Each row comes from the steps of one walk. Every step used is in the known rows, and no mark comes twice. Write the walk behind each row, first mark first.
Known rows:
zizu > geva > boro > navozo > bifar: [  2   4  -6   3  15   5  -5  -6   5  -1  -5   1   6  12   9 -12  -1 -10
   4  10   3  -3 -14   9  -3  -5   7  -5   2  -8   7   9  11  -1   1  -2
  -4   4]
figiz > nitop > geva > boro > navozo: [  4   5   2   0  14   6  -5  -7   3  -3  -4   0   7   9  14 -18   3 -12
   1   9   6  -5   0  16 -12   1   3  -4   1  -5   6   6  19  -2   6  -1
  -9   2]
zizu > navozo > ladono > geva: [  2   7   4  -2  16   1   1 -10   6   0  -4   2   5   4   5 -10   0  -4
   5  11  -5  -4  -4   6  -7  -4   1  -5   4 -11   7   7  10 -13  -4  -5
  -7  11]
nitop > figiz: [ 18   6  -6   2   2  -1  -6 -10   6   1  -7  -2   8   9   4  -3   5  -3
   5   8   3  -1  -1   7 -12   0   6  -3   1  -6   6   5   1  -4   1   0
  -3   4]
figiz > nitop > geva > ladono > navozo: [  5   6  -2   3  15   3  -7  -5   5   2  -4  -1   9   5  11 -12   3 -11
   5  10  -4  -6   9  12 -15   5   1  -5   0  -2   5   4   0   1   2  -2
 -10   3]
bifar > navozo > boro > geva > ladono: [  5   4 -10   7  11  -3   7 -15   5  -1  -5   5   7   4   7 -12  -3 -12
   5  12  -3  -5   2   9  -5   3  -1  -7   1  -9   4   9 -18   4   3  -4
  -9  -3]
nitop > geva > boro: [  5   4  -6   0   6   3  -1  -7   6  -5  -6   2   8  10   6 -16   3  -8
   0  10   3   0   9  12 -14   1   4  -2   0  -5   7   6  15  -1   0  -1
  -8   4]
kesu > geva > boro: [  4   5  -5   1   8  -2   7  -4   7  -6  -6   1   8  10   6 -15   4  -9
   7   8   3   0  11   9  -7  -3   3  -4   0  -5   8   6  14  -4   1  -1
  -7   7]
boro > geva > ladono > navozo > zizu: [  0   6  -7   8  13   8   3 -16   5   3  -3   2   7  -2   7  -9  -3 -14
   5  11  -5  -2   6   8 -13   0  -2  -4   0  -4   4   9 -10   7  -6  -3
  -8   5]
navozo > ladono: [  6   7   2   6   6   0   3  -8   5   2  -7   1   7   7   3  -7   3  -4
   4  10   2  -4   3   7  -7  -3   5  -3   1 -12   3   6   6  -1   4  -6
  -8  12]
kesu > geva > boro > navozo: [  4   5  -6   5  13   1   3  -5   5  -5  -5   1   6   8  12 -14   2 -12
   5   8   4  -2   3  10  -4  -4   3  -4   0  -6   8   7  14  -6  -1  -1
  -7   6]
zibul > bifar > navozo > kesu > geva: [  4   8  -7  12   2 -10  -9  -5   5   0  -5  -9   7   7  13  -7   0  -5
  13  10  -2  -2  -8   4  -3  -6   4  -9   3  -8   6   3  -8  -7  -7  -7
  -4   7]
geva > kesu > navozo: [  4   7  -7   5   4   3   1  -9   5  -1 -10  -6   7   9  10 -17   3  -8
   3  10  -2  -1  12   6  -9  -2   7  -3   1  -8   3   1  -3  -2  -4  -3
  -3   4]
zibul > bifar > navozo > ladono > geva: [  7   9  -1   8  10  -6  -5  -9   5  -1  -3  -3   7  -4   8  -7   2  -4
  12  13  -3  -4   9   5  -3  -5   4  -9   4 -13   7   8  -3  -9  -6  -8
  -7  12]
figiz > nitop > geva > ladono > navozo > bifar: [  3   5  -3   3  15   6 -14  -5   6   2  -3  -1   8   4  13 -10   1 -12
   8  11  -4  -7  -8  10 -14   3   1  -5   1  -4   6   5  -4  -7   4  -5
  -7   2]
zizu > geva > boro > navozo: [  4   5  -5   3  16   3   2  -6   5  -1  -6   1   5  13   6 -14   0  -9
   1   9   4  -1   2  10  -4  -3   6  -4   1  -6   6   9  15   6  -1   0
  -7   5]
nitop > geva: [  5   6  -6   2   3   2  -5  -8   5   2  -5  -2   8  11   8 -10   3  -5
   2   9   1  -1   4  10 -15   2   5  -2   1  -6   6   5   6  -1   1  -2
  -8   5]
figiz > nitop > geva > ladono: [  3   7  -3  -2  11   3  -5  -4   6   2  -4   0  10  11   9 -14   3  -9
   5  10   0  -4   3  12 -16   4   3  -4   0  -4   5   4  -2   1   7  -2
 -13   3]
geva > ladono > navozo: [ 8  5 -8  9 13  3  1 -9  6  1 -7 -1  8  1  2 -7  2 -8  4 11 -4 -3 11  8
 -8  2  2 -4  1 -3  4  6 -6  0 -4 -3 -7  4]
figiz > nitop > geva > boro > navozo > ladono: [  2   6   7   1  16   3  -6  -4   3  -3  -5   5   6   7  14 -17   2 -12
   2  10   5  -9  -1  15 -10  -2   3  -5   1 -11   4   7  23  -2   7  -6
 -10   9]
figiz > nitop > geva > kesu > navozo > ladono: [  0   8   4   0   9   2  -9  -4   4   0  -8  -2   7  10  19 -22   3 -10
   4  12  -3  -7   9  10 -14  -1   6  -5   1 -12   3   0   7  -1   4  -7
  -7   9]
zibul > bifar > navozo > boro: [  7   6  -6   9   5  -6   3 -11   4  -1  -7  -2   6   4   5  -5   1  -2
   7  12   0  -4 -11   6  -3   0   5  -7   3  -9   6   8  -9  -2  -3  -4
  -4  -2]
bifar > navozo > boro > geva > kesu: [  7   5  -6   7   4  -2   3 -15   2  -2  -7   1   5   4  10 -20  -2 -14
   4  12  -2  -3   0   8  -5   0   3  -7   2 -11   4   5 -14   3   0  -4
  -7  -2]
ladono > geva: [  6   6  -3   0   6   1   2 -11   7   1  -4  -2   7   0   4  -9   4  -7
   6   9   1  -1  11   8  -7  -2   4  -4   1  -5   8   6   3  -8  -2  -1
  -7   7]
boro > navozo: [  7   6  -3   8   9   4   0 -11   4   2  -6  -3   6   6   8  -5   3  -7
   3   8   4  -3  -3  10  -8  -2   5  -3   2  -7   4   6   4  -3   1  -1
  -8   4]
zizu > geva > kesu > navozo > ladono: [  1   8  -4   3  11  -1  -1  -3   6   2  -9  -1   5  15  12 -18   0  -7
   4  11  -5  -3  11   3  -5  -5   8  -5   2 -13   3   3   2   7  -3  -6
  -3  10]
zibul > bifar > navozo > boro > geva: [  5   7  -9   7   7  -9   0 -18   3  -1  -3  -1   5   2  10  -7  -1  -8
   9  12   0  -3  -8   8  -5  -1   3  -8   3 -10   6   9  -6   3  -3  -3
  -4  -1]
boro > navozo > bifar > zibul: [  2   5  -7   7   9   7  -9 -10   2   6  -4  -1   8   1  14  -4   0 -10
   9  11   3  -2 -32   8  -5  -5   5  -4   2 -12   5   6   1  -9   2  -6
  -6   4]
ladono > navozo > kesu > geva > boro: [  4   4  -5  10  11  -4  -1  -3   6  -4  -7   0   5   3   9 -14   1 -13
   5   9  -2  -2   3   8  -2  -5   1  -4   1  -4   6   4  12  -5  -7  -6
  -2   8]
kesu > geva: [ 4  7 -6  2  4 -2  4 -5  6  0 -5 -2  7 11  9 -7  4 -6  9  7  2 -1  5  8
 -8 -3  4 -4  0 -6  8  4  4 -5  3 -1 -7  8]
nitop > geva > ladono > navozo: [  6   5 -12   7  13   3  -8  -6   6   2  -4   0   9   4   8 -11   1  -9
   3  11  -6  -3  10  10 -15   5   1  -3   1  -4   5   5  -3   1  -6  -3
  -8   4]
kesu > geva > boro > navozo > zizu: [ -2   6  -2   7  10   9   8  -5   4  -4  -5   4   6   7  12 -14   0 -12
   4   8   4  -3  -6  10  -7  -5   0  -3   0  -7   8   7   9  -5  -2  -2
  -7   7]
navozo > zizu: [  1   6   2   6   1  10   7 -12   4   3  -7   0   7   7   2  -6   2  -4
   3   9   2  -1  -4   8 -12  -2   4  -1   1  -6   5   6  -2   1   0  -2
  -7   8]
zibul > bifar > navozo > zizu: [  2   8  -1  11   1   6   2 -13   3   1  -6  -5   8   5   6  -5   1  -1
   9  11  -1  -1  -3   6 -10  -3   5  -5   2  -8   5   7 -13   0  -6  -4
  -6   7]
navozo > kesu > geva: [ 2  6 -5  6  2 -5 -3 -4  6  2 -6 -4  6  9  9 -9  1 -8  7  8  1 -2 -8  6
 -5 -5  3 -4  1 -7  6  3  1 -6  0 -5 -5  8]
kesu > navozo: [  4   7  -5   5   6   3   4 -12   6   0  -8  -4   7   9  10  -7   4  -4
   6  10   0  -3  12   8 -11  -2   5  -3   2  -6   4   4   4  -2   0  -2
  -1   5]
boro > geva > ladono > navozo > bifar > zibul: [  2   6 -15   6  15   3 -10 -14   4   5  -1   1   9  -5  13  -8  -3 -16
  11  14  -5  -1 -16   7  -7  -1  -1  -6   1  -8   5   8  -6   0  -2  -7
  -6   3]
zizu > geva > ladono > navozo > bifar: [  4   5 -11   6  18   3  -7  -5   8   4  -5   0   8   8   5  -6  -2  -8
   7  11  -6  -3  -6   5  -5  -1   4  -5   1  -5   6   7  -9   1  -3  -4
  -4   4]

Write each row's walk:
[  2   5   2   3   8   2  -4 -11   5   2  -9  -5   5  12   3  -9  -1  -3
   2   9  -2  -3 -22   7  -8  -3   3  -3   4  -7   3   3   2  -7  -5  -4
  -5   3] -> zizu > navozo > kesu
[  3   8   2   8   4  10   7  -9   4   4  -7  -2   8  14   6  -8  -2  -1
   6   9  -3  -2   7   6  -9  -3   5  -5   2  -7   6   5 -12  10  -1  -2
  -7   8] -> bifar > navozo > zizu > geva
[  5   4  -3  10   5  -3   1  -4   5  -6  -8  -1   7   9  10 -16  -1  -9
   8  10  -1  -3   6   7  -2  -5   1  -7   2  -8   6   3  -1  -6  -2  -7
  -5   7] -> bifar > navozo > kesu > geva > boro
[  1   6 -12  10  12  -2  -7  -1   6   3  -5  -1   6   7  13 -10  -2 -14
   6   9   0  -5 -16   7  -2  -4   0  -6   1  -8   4   4  -7  -7  -4  -6
  -9   5] -> boro > navozo > kesu > geva > ladono
[ -1   6  -9   4   6   6  -5 -11   5   3  -6  -3   8   4  15  -5   1  -6
  11  12  -1  -2 -17   5  -7  -4   6  -4   3 -11   5   3   1  -8   1  -6
   0   4] -> kesu > navozo > bifar > zibul
[  9   7   5  11   5   0   3  -9   4   0  -8   0   8   7   6  -7   2  -2
   7  11  -2  -5  12   6  -6  -3   4  -6   3 -14   3   5  -5  -2   4  -8
  -8  11] -> bifar > navozo > ladono
[  7   4  -3   6  12   5   4 -10   4  -4  -7   1   6   6   6 -13   2 -10
   1   9   5  -2   2  12  -6  -3   4  -3   1  -6   4   8  13  -3   0  -1
  -7   4] -> geva > boro > navozo
[  5   6 -11   9  15  -1   2  -3   7   0  -4   0   8   4   9  -8   2 -11
   9   9  -6  -3  10   7  -7   0   0  -5   0  -3   7   5  -5  -3  -4  -3
  -7   6] -> kesu > geva > ladono > navozo
[  1   4   1   8   9  13   7 -11   3  -2  -7   3   6   4   6 -13   0 -10
   0   9   5  -2  -7  11  -9  -3   2  -2   1  -7   4   9   8  -1  -3  -2
  -7   5] -> geva > boro > navozo > zizu
[  3   5  -8   2   5  -4   3 -14   4  -1  -6   2   4   4   7 -19   0 -15
   1  11   2  -1  -8   8  -6   0   4  -4   0 -10   4   7  -3   3   0  -3
  -7  -2] -> navozo > boro > geva > kesu
[  7   3  -2  10  10  -1   7 -11   4   1  -8   3   4   1   3  -6   2  -7
   2   9  -1  -5  -5   9  -5   2   3  -3   2  -6   5   7   3  -2  -2  -3
  -2   0] -> ladono > navozo > boro
[  2   4   3   4  12   3 -12  -6   3  -1  -6  -1   5   7  14 -19   1 -14
   0   9   5  -6 -14  15  -9  -2   2  -4   1  -6   4   4  17  -4   3  -5
  -8   3] -> figiz > nitop > geva > boro > navozo > kesu
[  3   6  -8  10   6  -9  -5  -4   5  -6  -6  -5   7   6  10 -14   0  -8
  11  12   0  -1  -3   6  -1  -6   3  -8   2  -8   7   5   1  -6  -9  -7
  -4   7] -> zibul > bifar > navozo > kesu > geva > boro
[  6   6 -12   7  16   0  -1 -15   6   2  -3   0   7  -1   7  -9   0 -13
   6  11  -4  -2  14   9 -10   1   0  -5   0  -4   4   8  -4   6  -3  -2
  -8   4] -> boro > geva > ladono > navozo
[  5   7   1   2   9  -2   1  -8   6   1  -5   3   6  -1   5  -9   3  -7
   6  10   0  -4  10   7  -5  -4   4  -5   2 -12   6   7   8  -8   1  -6
  -8  13] -> navozo > ladono > geva
[  5   6  -2   6  13   2  -6  -6   3   1  -5   0   4  -3  11 -19   1 -15
   3  11  -1  -4   1   7  -1  -6   4  -6   2 -14   4   6   3 -11  -5  -7
 -10  10] -> boro > navozo > ladono > geva > kesu
[ -1   6  -3  -1  10   7  -6 -11   4   3  -5  -2   8   8   8  -6  -2  -4
   9  12  -3  -1 -38   6  -9  -3   4  -4   4 -10   6   5   3 -12   0  -5
  -5   3] -> zizu > navozo > bifar > zibul
[  2   5  -6   5   7  -1  10 -11   6   0  -9   2   5   8   9  -8   2  -6
   3  10   1  -6  -2   8  -6   1   4  -3   2  -9   4   5   2  -3   0  -3
   0  -1] -> kesu > navozo > boro
[  4   5 -12   7  15   2  -9 -14   6   1  -2   0   7  -2   9  -6  -1 -14
   9  12  -4  -3  -3   8  -9   0   0  -5   1  -5   5   9  -8  -2  -2  -4
  -5   3] -> boro > geva > ladono > navozo > bifar
[  9   8  -5  10   3  -2  -2 -12   4   0  -6  -8   9   6   7  -4   3   0
  10  11   0  -1   5   7  -8  -2   7  -7   3  -7   5   6  -6  -1  -4  -3
  -6   5] -> zibul > bifar > navozo
[  3   4  -5   6  13   0  -5  -5   5   1  -8  -1   4  12   7 -15  -2 -11
  -1   9   3  -3 -11   9   0  -6   5  -4   2  -7   4   6  12   4  -4  -4
  -6   4] -> zizu > geva > boro > navozo > kesu
[  2   8  -2   3  12  -1   2 -10   7   0  -5   1   5   0  12  -9   3  -7
   7  11  -3  -6  17   5  -6  -4   3  -5   3 -12   5   5   8  -9  -3  -7
  -2  13] -> kesu > navozo > ladono > geva
[  1   6 -11   6   7  -5  -3  -1   8   1  -6  -1   8   8   7 -11  -1 -11
   7  10  -1  -2  -8   6  -4  -3   0  -5   0  -7   5   4  -8  -5  -3  -6
  -9   6] -> navozo > kesu > geva > ladono
[ -4   6  -3   2  11   9  11  -9   7  -2  -8   2   6  15   8 -15  -1  -6
   3  10  -1  -1  11   8 -10  -3   5  -3   1  -5   6   7   9  10  -5  -1
  -1   7] -> kesu > navozo > zizu > geva > boro
[  0   6 -15   7  15   2  -7  -2   5   3  -2   2   9  -1  14  -7  -2 -13
  15  12  -6  -2 -19   5  -4  -2   0  -6   1  -8   8   5  -7  -9  -3  -7
  -5   6] -> kesu > geva > ladono > navozo > bifar > zibul
[  2   6  -5  11  11  11   5 -10   5   2  -7   2   8   0   2  -7   0  -8
   3  11  -5  -3   2   7 -12   1   0  -2   0  -4   4   7 -12   2  -6  -4
  -8   5] -> geva > ladono > navozo > zizu
[ -2   5   7   2  11  14  -1  -8   2  -2  -5   3   6   8  14 -17   1 -13
   1   9   5  -5  -8  16 -15   0   1  -2   0  -5   6   7  14   0   3  -2
 -10   4] -> figiz > nitop > geva > boro > navozo > zizu
[  5   4  -9   9  13   5  -6  -8   7   1  -6  -1   8   0   5  -5   0 -10
   7  11  -4  -4  -6   6  -7   0   2  -4   1  -5   4   7 -10  -8  -2  -5
  -5   2] -> geva > ladono > navozo > bifar
[  6   8  -4   8   8  -5  -8  -7   4  -2  -5  -5   7  -4   9 -17   1  -8
  10  14  -5  -2   7   4  -2  -6   6  -9   3 -14   6   6  -9  -9 -10  -9
  -8  10] -> zibul > bifar > navozo > ladono > geva > kesu
[  4   6  -9  12   6  -4  -3  -2   7   0  -7  -2   9   8  10 -11  -2 -10
  10  10  -5  -4   2   5  -3  -2  -1  -8   1  -8   5   2 -20  -5  -3  -8
  -9   6] -> bifar > navozo > kesu > geva > ladono
[  8   4   0  10   4  -1   9 -11   4  -1  -9   2   6   6   5  -9   1  -4
   4  10  -1  -5  -2   8  -4   1   4  -5   2 -10   5   6 -11  -2   3  -4
  -6  -1] -> bifar > navozo > boro
[ -1   8  -1   7  11  11   2  -8   3   6  -4   0   5  12   9  -7  -2  -6
   2   8   2  -2 -10   9  -9  -4   5  -3   2  -7   5   7   0   7  -3  -1
  -7   7] -> boro > navozo > zizu > geva
[  1   8  -5   4   9  -2  -3 -14   5   0  -6  -1   5   5  15 -18   1 -13
   5  13  -3  -4  14   6  -9  -5   4  -5   1 -14   2   3   3   4  -2  -7
  -4  10] -> boro > geva > kesu > navozo > ladono
[  2   7   6   1  13   2   2 -10   5   1  -7   1   6  12   4  -7   1  -1
   4  10  -3  -5 -10   7 -10  -3   3  -4   4 -11   4   6   8  -6  -1  -5
  -7   9] -> zizu > navozo > ladono
[  6   6  -2  12   1  -4  -3  -5   5   0  -7  -5   7   9  12  -9   0  -7
  10   9  -2  -3   1   6  -3  -5   2  -7   2  -9   6   1 -10  -6  -1  -7
  -6   8] -> bifar > navozo > kesu > geva
[  1   5  -7   5  12   2  -4  -4   5  -5  -4   1   6   7  14 -11   0 -14
   9   9   5  -3 -13   9  -3  -6   3  -5   1  -8   8   7  11 -14   1  -3
  -4   5] -> kesu > geva > boro > navozo > bifar
[  6   3  -9  10  15  -1   6  -8   6   0  -8   6   6   0   1  -9   0 -10
   1  11  -4  -6  -4   7  -4   4   0  -3   1  -6   4   9  -8  -1  -3  -4
  -6  -2] -> geva > ladono > navozo > boro
[ -3   8  -3   3   7   9   7  -9   6   4  -6  -1   6  16  10  -7  -1  -4
   5   9  -3  -2   4   6 -12  -3   5  -3   1  -6   6   5   0  10  -4  -1
  -1   8] -> kesu > navozo > zizu > geva
[  4   5  -2   5  14   3  -6  -5   4  -3  -5   6   6   6  12 -16   1 -11
  -1  11   3  -6  -1  12 -10  -2   3  -4   1 -13   4   8  19  -4   0  -6
  -8   9] -> nitop > geva > boro > navozo > ladono
[  5   6 -11   7   5  -9  -3 -15   2  -2  -5  -3   5   2  10 -17  -2 -12
   7  14  -1  -2  -9   7  -4  -1   5  -8   2 -11   5   7 -13   3  -6  -4
  -6  -3] -> zibul > bifar > navozo > boro > geva > kesu
[  2   6 -11   3   4   4  -8  -7   5  -1  -7  -5   7  11  16 -20   2 -10
   2  10  -3  -2  10   9 -16   1   7  -3   1  -8   5   0  -1  -2  -6  -3
  -3   3] -> nitop > geva > kesu > navozo
[  0   3 -11   3  11   8 -14  -6   2   0  -3   3   8   3  17 -13  -1 -14
   5  12   3  -2 -28  12  -9  -2   3  -4   2 -11   7   7  13  -9   0  -6
  -6   2] -> nitop > geva > boro > navozo > bifar > zibul
[  1   7  -1  -1   7   5  -8  -6   4   0  -7  -7   7  12  19 -22   4 -11
   4  10  -2  -4  10  11 -16   2   6  -4   1  -6   4  -1   3  -2   2  -2
  -5   3] -> figiz > nitop > geva > kesu > navozo
[ -2   7  -8   6  15  11   2  -5   5   6  -5   3   7  12   7  -9  -4  -9
   2  10  -1  -3 -12   8  -8  -2   2  -4   1  -7   4   8 -10   9  -3  -1
 -11   5] -> boro > navozo > zizu > geva > ladono
[ -1   5 -10   4  13   4  -6  -4   3  -2  -3   3   7   3  18 -12  -1 -15
  11  11   4  -2 -26   8  -1  -6   2  -6   2 -11   8   7  12 -12   1  -5
  -5   5] -> kesu > geva > boro > navozo > bifar > zibul
[  2   3  -7   5  12   8  -6  -9   2  -1  -5   2   8   1  12 -11   0 -13
   6  12   5  -2 -26  10  -3  -5   4  -4   2 -11   5   8  11  -9   1  -6
  -6   2] -> geva > boro > navozo > bifar > zibul
[  3   5 -12   8  13   6  -8  -8   4   4  -5   1   9  -4   8  -6  -1 -11
  10  13  -5  -2 -19   5  -5   0   1  -5   2  -8   4   7  -8  -5  -2  -8
  -6   3] -> geva > ladono > navozo > bifar > zibul
[  6   4  -5   3  15   3   2 -10   5  -5  -4   1   6  -2   8 -16   2 -14
   3  10   3  -2   8  12  -4  -3   2  -4   1  -6   8   9  15 -10  -4  -1
  -7   5] -> ladono > geva > boro > navozo
[  5   4  -5   7  12  -4   4 -18   4   1  -4   3   3  -2   8  -7   0 -12
   3  10  -1  -4  -1  10  -7   1   1  -4   1  -7   5   9   4   4  -1  -2
  -3   0] -> ladono > navozo > boro > geva
[  0   7 -11   2   6   2  -9 -16   5   0  -6  -6   5   5  18 -15   0 -14
   7  12  -2  -2  -2   6 -10  -4   5  -5   1 -10   4   3  -5  -4  -2  -4
  -1   3] -> boro > geva > kesu > navozo > bifar
[  2   5   2   6   7  10  11  -8   5  -3  -7   2   8  14   4 -16  -2  -4
   4  11  -2  -1  11   8  -8  -3   4  -5   1  -7   7   7  -4  10  -2  -2
  -7   7] -> bifar > navozo > zizu > geva > boro
